Each row comes from the steps of one walk. Every step used is in the known rows, and no mark comes twice. Write the walk behind each row, first mark first.
(in the rows, 128 means zero)
Known rows
m h: [137 131 139 137 109 102 146  88  97 138 119 153 132 175  82 146 123 127
 104 143 101 132 100 136 105  92 109 137 154  82  95 148 120 106 136  87
 110 118  89 154  57 112 132]
u e a y: [139 128 150 185 109  80 187 100  99 128 163 150 115 180  98 181 128 121
  85 134 111 178 106 165 129 147 112 143 171 154  95 185 103  78 115 108
 114 123 131 135  45 110 137]
q j w u x: [129 159  99 140 132  86 121 108 118 139 109 105 150 174 148 190 114 112
 117 167  62 119 105 172 105 159 120 122 229 191 170 157 103 103 120 104
 128 132 107 186  88 110 150]
x u e t m h: [161 132 119 131 143 130 146  72  68 134 100 175 111 159  66 160 129 100
 112 132  89 130  92 150 123 127 117 119 153  85 100 143 122  75 130  62
 118 112  92 145  56  99 126]
j w: [ 79 160 135 141 143  74 154 108  96 163 104 137 151 182 115 182 115 142
 110 163 111 122  87 152 109 139  92 139 162 113 133 151 111 117 132 115
 126 129  83 135 106 117 143]
y z: [129 159 177 142 109  73 117 126 108 128 112 144 135 192 124 160 136  95
 108 140 127 134  92 145 123 134 107 131 176 122 175 162 144 127 150  98
 127 118 129 142 100 110 130]
k j w: [ 71 156 139 133 153  75 145 110  93 147 106 138 152 187 115 196 118 110
 101 168 116 140  84 148 101 146  97 140 184 110 133 137 108 117 113 108
 127 136  68 136 103 119 141]
z t e u: [156 156 103 139 150 126 141 134  81 136 110 166 144 170  91 177 153 120
  81 146  74 178 106 132 115 119 108 118 192 111 113 171  98  78 106 101
 134 114 125 147  68 106 130]
z t m h e: [ 95 139 118 130 118 157  76 110  68 109 105 107 109 170  67 159 130 126
 110 136 105 150 112 162 119 143 111 131 157  94  94 135 129  85 130  77
 116 108 101 142  50  89 139]
a p: [147 156 142 170 158  79 153 120  93 141 137 169 137 179 100 158 119 132
  91 134  90 157  89 164 106 184 108 151 170 162 123 162 100 111 118 107
 111 117 102 142  65  79 134]
u w j k: [150 145 134 123 111  75  95  82  96 160 129  58 194 175 124 168 127 138
  87 129 112 136  86 156 105 128 123 132 185  80 116 145 107 126 125 126
 120  93 128 119  48 144 138]
u x: [139 175 109 145 135  96 103 103 107 139 127 100 154 178 120 179 116 102
 103 160  75 105 109 159 115 144 131 128 190 155 140 160 118 116 122 101
 130 116 115 150  72 123 145]
a y z t m h e: [ 97 137 134 134 102 138  93 109  74 105 110 121  98 170  73 157 133 108
 108 129 115 159 113 164 128 147 108 143 159 113  96 140 135  78 135  73
 113 105 109 131  46  83 139]
y a: [134 139 168 162 133 105 126 109 112 132 159 119 100 191 113 192 127 130
 121 158  93 144  91 146 103 156 106 118 166  90 128 176 133 133 104  95
 123 120 142 183 115 116 125]
j k: [144 143 121 137 107 110  97  96 109 148 128 119 181 179 120 161 129 149
  99 127 113 117  92 148 117 144 123 137 168 103 106 163 112 129 121 135
 127  95 126 132  76 118 139]
h m: [146 192 128 148 138 108 110 122  88 125 138 108 149 193 107 164 124 142
 133 134 106 159  99 161 111 190 114 103 173 105 102 160 105 119 148  89
 143 112  92 202  73  93 140]
p a e: [100 148 120 169 137 125 124 123  99 111 157 166 151 186 118 185 139 134
 114 160 106 103 106 181 101 184 114 119 169 101  92 154 125 124 125  92
  94 130 110 138  96  90 143]
p a y z t m h: [138 137 148 126  93 114 167  94  86 121 113 176 141 173  78 153 129 102
  96 126  91 133 101 171 124 124 112 131 147  76  87 139 133  68 125  78
 114 105  97 134  50  86 133]
j w u e: [122 113 140 162 129 109 136  98  90 144 108 124 143 169 126 178 124 133
 127 149  83 136 101 151 102 158 121 123 217 125 153 186 112 101 139 117
 116 145  92 197  93 113 139]
w u x: [160 173  99 147 126  97 106 116 118 133 133 100 151 174 144 177 122 109
 117 161  59 131 109 149 113 149 128 117 231 194 167 163 110 111 123 106
 135 126 115 195  75 108 145]
q j w: [ 65 127 133 135 156  76 156  99 103 150  88 135 142 188 111 193 113 147
 105 161 111 113  89 186  99 152  95 133 160  99 137 149 104 106 124 107
 112 129  94 127 111 123 145]
e t: [153 163  93 147 166 104 127 131  86 155 125 148 143 175 104 172 142 149
 106 155  98 160  73 143 134 138 113 117 153 136 111 155 115 113 133  90
 124 122 121 121  93 108 126]
x u e a p: [159 136 142 181 150  85 157 112  74 124 131 189 125 172 103 177 122 106
  80 124  97 178  88 176 101 186 106 141 184 157 146 173  91  89 111  95
 115 127 125 160  51  83 137]
h e u w: [112 132 142 141 164  73  83  70  57 144 125  91 174 171  99 189 129  98
 100 151 102 182 102 125 109 140 103 124 183 131 142 165 119 116 118  85
 117 114 127 162  64 117 132]
m h e a: [117 149 126 153  93 122 106 121  81 104 121 118 107 179  91 179 131 118
  89 146 119 176 100 164 114 119  97 121 177 136 129 142 109  96 112  83
 125 125 133 170  47 101 135]
z t m: [122 164 132 137 154 140 128 129  79 130 118 134 151 182  74 170 135 129
 104 132  83 127  97 175 133 154 122 104 149  79 112 140 122  74 110 111
 138 102 105 118  71  98 132]
w j k: [155 163 123 124 104  95  96 108 111 153 131  73 166 177 122 163 133 154
  93 126 109 128  86 159 108 130 122 132 186  83 113 143 103 122 123 127
 127  93 126 122  52 134 139]
m t e a: [156 146 116 165 111 122 178 140  77 112 102 158 123 176  96 185 138 117
  68 150 113 168  98 162 120 123 103 108 190 121 109 154  97  89 113 113
 132 132 137 152  67 114 131]
w u: [157 154 120 152 131 100 128 133 119 132 143 125 137 181 137 164 137 153
 126 150  81 176  97 124 113 137 109 109 223 158 162 165 108 114 133 118
 134 133 109 209  91  98 135]
p a e u w: [117 130 145 152 165  68 117  69  65 143 141 131 194 174 110 196 132  93
 102 156  96 154 100 142 102 154 105 118 181 120 128 165 118 117 112  84
 102 121 124 155  74 111 133]
p a y z t: [113 133 148 136 100  84 142 154  96 127 134 168 185 188 127 159 142 127
  90 126 114 173  95 172 125 133 109 140 148  77 117 169 136  81 142 112
 119 113 135 102  81  99 148]
k j: [115 152 140 141 158 101 109 118  97 117 137 126 144 194 101 186 133  98
  93 156 112 168  93 133 103 138 121 125 196 102 126 142 114 122 105 100
 128 128  89 145  82 122 132]
z t m h e u: [119 161 112 126 138 131  76 118  70 122 115 141 113 164  71 174 146 117
 110 133  81 175 104 146 116 138  99 125 182 129 117 150 109  74 103  65
 127 106 119 165  44  80 134]
k j q: [123 164 123 126 164  67 107 131 123 136 141 123 188 170  95 198 128 112
 113 147 117 159  90 120 117 153 122 129 175 130 157 134 111 136  89 105
 127 128  88 100  90  82 127]
e u: [145 176 125 142 158  88 110 117  95 142 136 153 133 177  95 180 143 127
 108 143  80 166  94 127 114 131 100 120 189 142 143 168 102 102 104  88
 134 113 124 172  71 101 130]
z y a: [124 144 146 152 123 121 135  89 133 130 157 128  79 188 121 190 127 129
 115 158 100 149  90 166  93 156 110 123 173 111 114 179 136 131  98  97
 128 108 149 161 105 131 113]
x u e a y: [144 123 141 180 125  77 180  95  95 123 165 166 108 177 105 184 130 115
  87 127 118 192 106 155 127 147 108 141 170 140 107 188 102  72 122 102
 120 122 137 135  47 112 142]
x u w j: [145 151 139 125 170  47 109  90  76 151 138  63 151 177 120 182 128 119
  94 144 113 182  89 135  94 109 106 115 188  52 156 140 110 111 146  91
 125 112 119 131  50 157 138]
k j w u e t: [145 132 100 151 160 110 132 119  76 151 107 147 145 165 119 187 141 125
 115 157  86 167  74 148 122 161 121 118 202 150 129 165 109  99 130  89
 116 144 102 157  96 105 129]
y a e t: [133 144 109 170 167 119 131 137  90 142 149 170 111 175 104 189 150 133
 125 161 101 135  75 164 124 181 112 117 153 139  89 157 121 118 117  76
  99 130 134 121 105  95 124]

Write each row's walk
[140 148 143 178 112  69 188 113 110 128 171 153 114 185 102 179 130 129
  82 138 116 189 101 157 134 137 103 141 165 165  96 171 101  84 113 110
 122 117 134 128  47 106 136] : e a y
[125 170 114 154 154 108 110 123  94 122 152 182 139 176 106 193 151 120
 113 150  81 141 101 156 104 168 100 116 192 139 118 163 106 104 100  75
 112 123 124 165  78  80 136] : p a e u
[136 134 148 174 112 110 137 111  81 122 124 129 134 182  99 190 129 112
  88 144 106 150  97 171 110 132 116 111 187 119 146 172 107  97 111 104
 126 136 135 172  63 121 132] : u e a
[142 135 178 159 100  56 153 112 102 115 134 177 110 184 127 174 137  74
  95 124 138 174  97 153 131 148 103 143 180 141 167 181 132  92 146  90
 124 119 150 135  73 104 136] : x u e a y z
[113 118 161 149  96  87 147 153  87 127 128 166 170 184 114 162 142 114
  88 120 121 174  95 178 125 130 113 140 154  87 124 175 129  68 137 115
 116 118 141 102  65 105 144] : u e a y z t
[132 163 119 145 142  95 125 148  68 122 119 151 144 177  95 162 126 161
 135 120 117 156  88 170 113 195 101 110 167  86  70 155 104 101 154  97
 126 119  97 177  70  88 149] : h m t
[151 133 141 174 105 111 139 120  90 118 127 130 133 179 116 188 134 117
  98 144  94 167  98 164 111 134 114 103 215 146 162 174 102  92 112 107
 129 142 135 201  65 113 132] : w u e a
[152 147 165 179 150  83 157 115 101 135 153 166 106 182 105 176 119 122
 101 140  81 160  85 169  97 202 104 147 171 153 123 173 110 120  99  95
 108 118 125 169  85  77 127] : y a p
[142 187 121 121 151  49 112 140 129 156 142  80 171 164  98 187 129 147
 116 141 107 151  87 134 116 133 116 122 171 112 161 128 105 129 110 107
 126 119 102  90  68  96 127] : w j q
[119 131 147 135 157  83  94  56  51 141 114  99 164 166  82 186 126  84
 102 145  93 171 103 131 112 140 104 121 180 127 132 153 121 102 113  73
 115 109 118 163  52 109 128] : t m h e u w
[133 151 180 154 100  54 156 118 117 128 138 159 119 190 122 159 135  94
 102 132 131 156  98 147 135 145 105 151 170 148 146 173 139 109 149 100
 119 113 132 122  83 103 133] : a y z
[111 129 155 140 109  81 142 157  97 134 133 166 171 187 116 153 142 126
  94 124 120 172  94 166 127 127 110 144 146  84 118 169 133  78 144 117
 118 111 132  92  74 103 145] : a y z t
[136 103 130 155 170 116 104  79  71 130 121 151 132 170 111 179 128 116
 115 130 109 145 106 136 101 149 125 124 175  54 146 194 121  97 150  95
 122 126 116 159  85 132 145] : x u e
[168 150 129 180 134  95 193 136  77 121 113 192 122 172  93 171 127 113
  64 134  96 176  89 180 109 180 101 139 186 173 111 157  86  89 107 108
 114 126 120 147  51  75 131] : m t e a p
[131 153  93 165 172 118 128 140  86 146 138 172 131 173  98 176 150 139
 119 157 107 136  78 162 129 167 116 120 153 146  89 151 114 112 130  83
 101 129 117 102  91  96 129] : a e t
[161 140 119 117 112  92 106  96  86 158 116  76 201 168 119 170 138 131
  75 126 101 151  91 156 105 121 123 130 192  72 104 149 101 104 117 127
 123  90 134 114  41 138 137] : z t e u w j k
[152 133 104 157 163 119 124 111  70 154 114 143 144 167  99 176 140 136
 109 149  93 147  80 153 128 151 128 119 163 121 107 174 118 103 137  87
 112 130 118 129  89 116 127] : u e t
[115 132 155 144  98  79 148 162  95 127 133 168 169 188 117 160 143 120
  87 123 123 181  92 172 128 123 106 139 149  95 125 166 128  73 135 115
 122 114 141  98  67 103 144] : e a y z t
[149 150 174 161  85  67 181 123 111 116 126 167 112 188 120 169 139  77
  82 136 133 170 101 155 137 136 103 142 184 162 148 171 131  97 137 101
 125 118 145 127  75 103 128] : t e a y z
[131 133 152 143 167  55 115  66  66 157 130 111 190 175 102 187 127  97
  97 150  96 172  96 122 108 127 105 120 179 124 145 168 115 116 116  94
 118 115 124 159  69 124 129] : e u w
[160 155 122 168 110 127 173 126  89 116 112 139 124 184 100 187 138 109
  63 159 107 167 103 155 119 113 108 107 191 130 128 157 100  98 108 111
 138 130 136 154  70 121 125] : t e a
[163 175  88 141 141 107 120 113  89 133 104 135 140 162 107 188 130  85
  93 156  59 126 112 151 116 149 123 124 216 170 126 166 103  92 108  89
 133 116 123 162  62 111 141] : m t e u x
[145 149 150 171 143  94 164 102 115 133 152 171  92 180 111 174 118 123
  97 140  86 163  84 183  91 201 107 151 177 167 115 174 113 119  95  97
 112 110 129 155  79  87 119] : z y a p
[114 134 118 141 141  83 151 121 119 140 110 132 137 181 143 182 126 157
 125 158  85 158  91 158 102 151  96 115 220 155 169 157  98 102 128 116
 123 141  99 196 108 100 142] : q j w u
[163 158 103 144 154 116 148 128  77 131 103 176 122 164  86 179 149 121
  90 144  82 169 102 129 116 137 101 118 201 127 106 168  95  86 112  94
 130 118 122 162  71 100 129] : m t e u
[167 167 109 145 152 120 143 114  89 135 113 156 124 171  91 181 149 111
  86 152  76 167 107 122 116 126 107 118 203 137 125 172  98  94 106  93
 136 115 122 164  74 105 123] : t e u
[155 136 130 137 127 131 153  76  74 138  98 161 117 162  59 157 128 106
 109 137  83 117  93 157 125 127 121 120 154  99  88 140 124  80 124  69
 112 113  86 145  53  98 121] : u e t m h
[ 96 135 118 137 112 137  73 104  79 114 114 103 105 172  81 157 128 133
 112 145 116 155 112 144 110 129 106 141 165 106 101 145 127 109 139  77
 111 116 103 155  58  99 139] : m h e
[130 164 156 143 123 115 150 136  85 119 119 154 136 184  84 174 139  97
  95 123  98 146  94 185 144 159 115 112 157 111 129 144 128  63 111 103
 137 102 125 112  62  90 130] : e a y z t m
[151 167 117 117 161  40 129 124 100 158 121  89 189 150  92 197 132 124
 105 140 104 168  89 128 114 136 111 120 183 113 148 131 101 117 108 101
 118 121 108  92  59  99 125] : m t e u w j q
[145 120 137 145 165  74 142  73  53 148 106 127 182 166  96 187 131  92
  86 152  96 173 101 122 109 130 106 119 188 113 118 169 111 105 121  98
 115 118 124 153  68 124 128] : m t e u w
[ 91 133 141 178 138 133 135 111 123 119 168 162  81 186 108 189 138 122
 129 159 114 109  99 185  93 189 114 128 170 124  85 166 130 128 104  93
  95 120 132 131  96 109 123] : z y a e
[134 138 152 124 105 120 149 101  83 128  99 166 136 174  69 147 130 102
 104 127  95 122  98 162 121 113 114 126 148  72 103 135 132  75 128  82
 118 106  92 133  51  94 129] : y z t m h
[126 170 116 131 141 126  78 104  75 121 116 136  97 165  71 177 142 112
 113 137  81 168 105 138 117 143  98 124 189 146 126 150 110  85 103  62
 128 106 116 178  48  81 130] : t m h e u
[156 184 112 143 174 134 134 112  79 140 114 138 120 175  74 180 138 120
 110 145  81 128  83 163 148 172 121  98 158 137 117 137 120  92 111  86
 137 106 108 127  82  94 118] : e t m
[164 163 115 151 167 144 135 105  75 136 109 134 118 167  81 183 139 114
 119 142  69 130  87 165 143 184 130  94 185 144 128 151 119  82 116  87
 132 117 106 154  81  90 119] : w u e t m
[135 164 148 136 158  53 115 102  80 154 142  64 148 176 103 186 137 114
  97 151  97 164  90 152  94 123 107 116 201  95 137 137 103 109 123  86
 109 116 118 132  37 141 130] : a e u w j
